Known rows, with every step that occurs
j-s-h: [ 2.243  1.142 -1.772  0.113  1.809 -1.848 -0.096  1.866  1.309 -0.984
 -0.155  4.534  0.410  4.654  0.444 -3.442 -2.584  0.825  1.495 -0.686
 -1.261 -0.438 -0.858  2.362  0.513]
h-c: [-1.067  1.329 -3.285  0.519 -3.085 -1.955 -2.464  1.083  1.434  0.874
 -1.014  1.360 -0.030  5.003 -1.716 -2.177 -2.764  2.849  0.507 -1.528
 -1.673  1.381 -1.858  0.389 -1.413]
s-h-c-a-u: [ 1.114  3.114 -5.719 -0.516  0.845 -0.495 -2.040  1.941  0.846  1.639
 -1.625  0.849  0.452  6.096  3.049 -1.676 -3.078  1.701  0.715 -1.527
 -0.936 -1.080 -1.595  3.411  0.620]
u-j-c-h-s: [-2.754 -3.668 -6.618 -2.033  0.331 -3.113 -0.342  1.512  1.834 -1.534
  3.870  3.228 -1.077  5.275 -0.194 -1.851  0.728  1.957  2.103 -1.920
 -1.363  0.506 -1.527  4.359 -0.507]
u-j-s-a-c-h: [ 0.774 -3.305 -6.074 -0.612  1.912 -2.833  0.204  2.159  0.366 -4.529
  1.597  1.858  2.254  4.628 -0.151 -2.546 -3.572  0.547  2.715 -1.906
 -4.483 -0.666 -0.199  2.624 -0.026]
u-h-s-a: [-1.903 -2.287 -2.950  1.202 -1.752 -2.534  0.260  0.565  0.284 -1.846
  1.817  1.018  1.301  5.648  0.458 -2.485 -3.767  3.775  3.775 -0.783
 -1.302 -0.227 -0.069  3.505 -1.000]
c-h-s-j-u-a-w-d: [-0.677 -2.930 -5.538  0.678 -1.350 -0.989 -2.191  1.641  1.731 -2.222
  1.151  1.730  0.713  3.727 -0.549 -2.658 -2.963  2.302  6.889 -3.416
 -4.402 -1.730 -1.617  8.837  1.379]
u-h-c-a: [-1.932  1.151 -5.422  0.157 -2.725 -0.451 -1.030  0.962  1.333  0.573
 -1.379 -0.527  0.707  5.138  0.536 -0.826 -5.485  1.646  1.443 -2.991
  0.158 -1.347 -2.500  3.634 -1.265]
c-h: [-0.719 -1.073 -3.095 -0.642  1.345 -1.950 -0.336  1.491  3.338  1.049
  0.422  1.374 -0.451  3.317 -0.198 -0.624 -3.044  0.409  1.678 -2.888
 -2.005 -0.593 -1.817  2.623  0.675]
u-j-s-h-c-a-w-d: [ 0.544  0.757 -7.390 -0.679  0.067  1.657 -0.765  1.928  0.532 -2.254
  0.660  2.503  0.099  6.434  1.216 -2.812 -1.950  0.884  3.500 -2.408
 -1.323 -3.221 -2.563  2.190  1.021]
s-a-w-d: [ 0.535 -1.847 -1.548  1.428 -0.618  1.811 -0.128  2.279  0.448 -0.545
  0.389 -0.673 -0.817  5.357  0.312 -0.840 -3.736  3.136  3.936 -2.377
 -4.091 -0.413 -0.270 -1.626  1.057]
h-s-j-u: [-0.271  0.643 -3.716  1.725 -1.692 -3.102 -0.938  0.659  2.525 -0.697
 -0.311  4.535  0.130  4.413 -3.181 -5.127 -3.293  3.628  2.436 -1.738
 -3.641  1.708  0.051  7.067  0.016]
s-j: [-0.634 -0.701 -2.209  0.924 -0.232 -0.672 -1.638  0.397  1.720  0.521
 -1.177  2.665 -0.983  3.171 -2.952 -3.518 -3.195  1.670  0.835 -2.687
 -3.349  1.123 -0.569  3.043  0.008]
s-a: [ 0.194 -1.606 -1.935  1.209 -0.590 -1.177  0.155  1.545  0.703 -0.254
 -0.599  0.757  0.548  6.232  0.189 -2.102 -4.387  3.131  1.848 -1.768
 -3.321  0.674  0.198 -0.333 -0.114]
h-s-j-c-a: [-2.199 -1.821 -5.389 -0.144 -1.894 -0.967 -1.537  2.320  1.406 -1.825
  0.814  2.067 -2.846  6.707 -0.160 -1.998 -2.844  4.100 -0.129 -2.515
 -3.075  2.324 -0.293  5.143 -0.185]
u-j-c: [-1.072 -1.858 -4.287 -1.057 -0.114 -0.255 -0.424  1.288  0.983  0.028
  0.185  2.158 -0.882  5.566 -1.169 -2.486 -0.532  2.222  1.284 -2.113
 -1.387  0.969 -1.064  1.450 -1.152]
a-w-d: [ 0.240 -0.068 -1.323  0.893 -0.266  1.959 -1.231  1.970  2.342  0.678
 -0.175 -0.537 -1.772  3.313 -1.552 -0.426 -2.051  2.571  3.384 -2.277
 -2.518 -0.307 -1.622 -0.421  0.610]
u-j-s: [-0.213 -0.257 -4.253  0.600  0.371 -0.920  0.293  0.205  2.571 -1.919
 -1.021  4.203  0.542  4.677 -2.898 -5.262 -1.152  2.139  3.030 -0.401
 -1.161 -0.814 -1.016  2.900 -0.895]
w-d: [-0.478  0.134 -1.541  1.239 -0.946 -1.132  0.211  1.779  3.463  0.445
 -0.569 -0.170 -0.977  4.221 -3.629 -0.249 -1.527  3.496  2.512 -1.683
 -3.531  0.938 -1.901  0.935 -0.441]
c-h-u: [-1.403 -0.900 -5.141 -0.881  0.234 -1.622 -0.420  0.656  3.886  2.367
  1.593  3.298  0.211  4.546 -0.337 -1.847 -3.076  1.732  3.218 -1.895
 -2.161  0.003 -1.164  5.053  0.714]
c-a-w-d: [ 0.028 -0.075 -3.429  0.695 -0.518  3.044 -0.320  2.480  3.413  0.820
 -1.069 -2.062 -1.822  5.080  0.371  0.602 -3.516  2.565  3.265 -3.301
 -2.221 -1.338 -1.835  0.480  1.237]
j-c-h-u: [-1.532 -1.681 -5.408 -2.114 -0.102 -0.838 -0.764  2.447  2.271  1.632
  2.489  3.523 -1.255  5.484  0.740 -0.924 -2.548  1.994  1.945 -2.250
 -2.666  1.412 -0.824  4.768  0.093]
j-c-h-s-a: [-1.631 -3.927 -4.380 -1.023 -0.522 -3.336  0.140  3.654  0.138 -2.656
  4.005  2.253 -1.019  7.075  2.714 -0.427 -2.474  3.353  1.538 -1.708
 -3.811  1.501 -0.130  2.638  0.220]
a-c-h-s-j-u: [ 0.303 -0.528 -5.453 -0.080 -0.250 -4.801 -1.987  2.306  1.708 -1.932
  1.802  2.386  0.829  2.493 -2.470 -2.298 -3.890  1.776  1.562 -3.137
 -5.251  2.023 -0.358  7.712  0.501]
a-s: [ 0.741  1.602 -1.871  0.114  0.767 -2.962 -1.973  0.712  3.466  0.089
 -0.829  0.245 -1.398  2.235 -1.570 -3.452 -1.226  3.594  3.380 -0.516
 -2.594 -0.404 -0.474  1.339 -1.294]
u-h-s-j-c-a-w: [-2.113 -2.178 -5.217 -1.027 -1.367  2.578 -2.095  1.678 -0.110 -1.863
  2.028  1.560 -2.512  4.533  2.208 -2.156 -4.602  1.859  2.287 -3.461
 -0.584 -0.699 -0.490  6.275  0.405]
s-a-c-h-u: [ 0.100 -2.608 -5.681 -0.913 -0.251 -2.634 -0.939  2.123  0.589 -0.172
  2.574  0.582  1.880  5.423  0.872 -0.588 -4.879  2.309  2.570 -2.218
 -4.877  1.589  0.474  2.746  0.343]

Rows
[-1.027  2.839 -5.644 -0.541 -1.194 -2.273 -2.174  0.882  2.441 -0.686
 -0.799 -1.410 -0.309  3.318  0.529 -2.370 -3.986  2.876  3.417 -1.827
 -0.722 -2.729 -1.927  4.158 -2.255]  u-h-c-a-s
[-0.600 -0.634 -5.020  0.356  0.209 -3.969 -0.308  1.190  3.027 -0.818
  1.291  4.904 -0.020  3.526 -1.828 -3.719 -3.651  1.506  2.781 -2.770
 -4.123  0.300 -0.497  8.488  1.009]  c-h-s-j-u
[ 0.239 -0.517 -2.646  0.087 -0.713 -3.034 -3.246  0.489  2.617 -0.838
 -2.188 -1.364  0.583  3.546 -0.493 -3.652 -1.278  4.196  5.782 -0.341
 -1.910 -1.458 -0.807  2.725 -2.347]  u-a-s
[-0.156 -0.526 -3.357  1.626 -0.396 -2.101 -0.862  1.054  0.997 -1.396
  0.370  1.313  0.532  5.942  0.389 -3.244 -1.866  5.503  3.364  1.048
 -3.099  0.882  0.756  3.033 -0.391]  h-s-a-u
[-0.471 -3.056 -6.338 -1.637  3.429 -0.299  0.557  2.359 -0.232 -1.403
  1.448  2.184 -0.147  5.635  2.802 -2.256 -1.469  1.306  3.022 -2.168
 -3.558 -1.107 -0.094  3.628  0.574]  s-a-u-j-c-h
[-1.869 -1.817 -3.341 -0.041 -2.043 -2.096 -2.144  1.768  0.691 -1.602
  1.930  3.717 -2.515  5.032 -2.058 -2.975 -1.327  3.962  0.065 -1.414
 -3.563  3.413  0.055  4.361 -0.914]  h-s-j-c
[ 0.613  0.293 -3.573 -0.685  0.431 -1.211 -0.671  0.504  1.681  2.926
  1.120  3.862  0.735  6.019  0.741 -3.187 -2.416  1.945  2.486 -1.007
 -0.982  0.762 -0.627  3.425  0.380]  s-h-u
[-1.446 -2.463 -6.479 -1.243  0.326 -3.011 -3.731 -0.748  2.803 -0.214
  0.601  2.462  0.376  3.025 -0.602 -5.232 -2.210  2.978  6.896 -1.644
 -4.180 -2.042 -0.340  8.905 -0.661]  c-h-u-a-s-j
[-1.458 -4.416 -5.559 -0.607 -2.074 -4.660 -4.222  1.151  0.382 -3.061
  1.879 -0.257  1.356  3.150 -1.390 -1.288 -2.347  2.022  2.658 -2.332
 -3.722  1.214 -0.751  6.714 -0.527]  u-a-c-h-s-j
[-1.708  1.302 -3.256  0.349 -2.739 -1.790 -1.874  0.377  0.676  0.468
 -0.305  0.872  1.114  3.561 -1.347 -1.807 -4.018  1.526  1.655 -1.964
 -0.187 -0.392 -2.204  2.992 -1.644]  u-h-c
[-1.217  1.374 -5.279  0.521 -2.887 -1.014 -1.778  1.674  2.202  0.846
 -1.991 -0.190 -0.030  6.554  0.002 -1.200 -4.459  2.980  0.214 -2.677
 -1.604  0.307 -2.004  1.514 -0.523]  h-c-a
[ 1.278 -1.571 -4.710 -1.216 -1.444 -2.332 -3.489  1.086 -0.452  0.817
  0.194  0.159  3.563  6.064  1.060 -1.584 -3.002  2.550  3.750 -1.144
 -1.571  1.451 -0.453  3.610 -0.652]  s-h-u-a-c
[-0.629 -1.994 -4.414 -0.134 -2.894  2.378 -3.477 -0.291  1.351  1.781
 -1.083  0.987  1.534  5.655  1.245 -3.629 -3.444  3.364  6.214 -1.125
 -0.046 -0.656 -0.385  3.485 -0.449]  h-u-a-w
[-0.612 -3.094 -4.860 -1.968  1.255 -2.870 -3.714  1.907  1.156 -2.466
  0.767  0.867 -1.627  2.898  0.781 -3.011 -1.548  1.800  4.099 -2.787
 -4.451 -1.186 -0.737  6.609 -0.976]  u-a-s-j-c-h
[ 0.773 -0.316 -6.198 -2.994  3.481 -1.511 -0.437  2.137  1.163 -0.619
  0.934  1.091 -1.837  5.779  3.004 -2.846 -0.372  1.551  2.818 -2.348
 -1.481 -2.087 -0.874  2.656 -1.009]  u-j-c-a-s-h
[-0.083 -2.036 -3.161  0.881 -2.541 -4.107 -1.836  2.256 -0.292 -2.754
  1.733 -0.598  1.144  5.868 -0.630 -1.186 -3.382  4.783  1.425 -0.464
 -4.025  3.281  0.746  0.311 -1.183]  h-s-a-c
[-1.533  0.383 -3.744  1.095 -0.096 -1.116 -2.059 -0.748  1.304 -1.189
  0.669  2.619 -0.108  1.864 -2.627 -4.675 -1.834  2.908  3.467 -0.089
 -1.642 -0.489 -0.152  8.807 -0.438]  a-u-h-s-j
[-1.884 -5.548 -6.247 -1.301  0.355  0.147  0.273  2.916 -0.253 -3.318
  5.436  1.509 -1.594  6.548  1.797 -0.647 -0.059  2.852  4.899 -2.441
 -3.968 -0.966 -0.772  1.779  0.895]  u-j-c-h-s-a-w-d
[-0.697 -3.651 -7.421 -0.377  1.115  1.530  1.351  1.130  1.401 -2.520
  3.172  4.460  0.770  5.931  0.195 -4.043 -2.386  2.053  7.405 -1.227
 -4.581 -2.892 -0.347  4.327  1.536]  c-h-u-j-s-a-w-d
[ 0.741 -0.124 -3.056  1.098 -2.135 -1.805 -0.765  1.408  2.265  0.495
 -3.756  0.554  2.929  5.784 -0.057 -3.308 -4.105  3.046  4.721 -2.037
 -1.704 -0.410 -1.016  5.015 -0.890]  j-u-a
[ 1.348  2.824 -6.191 -0.590  1.450 -1.561 -1.797  0.524 -0.069 -1.686
 -0.436  5.476  1.689  4.754 -0.243 -6.112 -0.195  1.179  2.489  0.918
 -1.139 -1.510 -1.407  4.390 -0.534]  a-u-j-s-h-c
[ 0.252  1.123 -5.637 -0.732 -0.134 -2.554 -1.365  0.661 -0.187 -1.678
  0.493  5.539  1.696  5.541 -0.758 -5.306 -0.989  0.499  1.828 -0.684
 -0.709 -1.127 -1.771  2.451 -0.741]  u-j-s-h-c
[-1.752 -1.800 -6.334 -1.482 -1.116  0.293 -0.556  0.310  1.490  1.385
  1.286  3.977 -0.353  6.846 -1.588 -3.903 -0.420  3.536  2.971 -1.199
 -1.538  1.666 -0.220  3.645 -1.417]  h-u-j-c
[ 0.567 -1.806 -2.937  0.027 -2.542 -2.238 -3.572  1.623  0.630 -0.920
 -1.937 -2.875  2.394  4.379 -1.097 -0.577 -3.160  3.090  2.487 -1.693
 -1.989  1.425 -0.898  1.444 -1.978]  u-a-c
[ 0.731 -1.883 -1.662  0.608 -0.158  1.956 -1.039  1.585 -0.238 -0.195
 -0.138  0.659 -0.016  5.102  2.323 -2.224 -4.924  2.040  2.972 -2.240
 -2.403 -0.630  0.550 -1.517  0.969]  s-a-w
[-0.819 -0.832 -5.987 -2.248  1.710 -2.321 -2.427  1.421  2.392 -0.253
  3.018  4.275 -2.894  3.039 -0.507 -4.037 -1.691  2.389  3.321 -2.087
 -5.331  0.541  0.247  7.375 -0.231]  a-s-j-c-h-u
[-1.175 -3.314 -7.873 -0.572  1.088 -1.589  1.633  0.239  1.811 -2.035
  2.065  6.056  1.897  6.918  0.241 -5.309 -3.013  2.155  5.526 -0.545
 -3.486 -1.728  0.093  5.969  0.597]  c-h-u-j-s-a
[-0.061 -0.960 -4.096 -2.121  2.736 -2.783 -2.492  2.201  1.869 -1.446
  2.088  2.588 -3.501  1.783 -0.347 -2.669 -1.623  1.265  1.799 -3.044
 -5.128 -0.219 -0.470  4.962 -0.331]  a-s-j-c-h
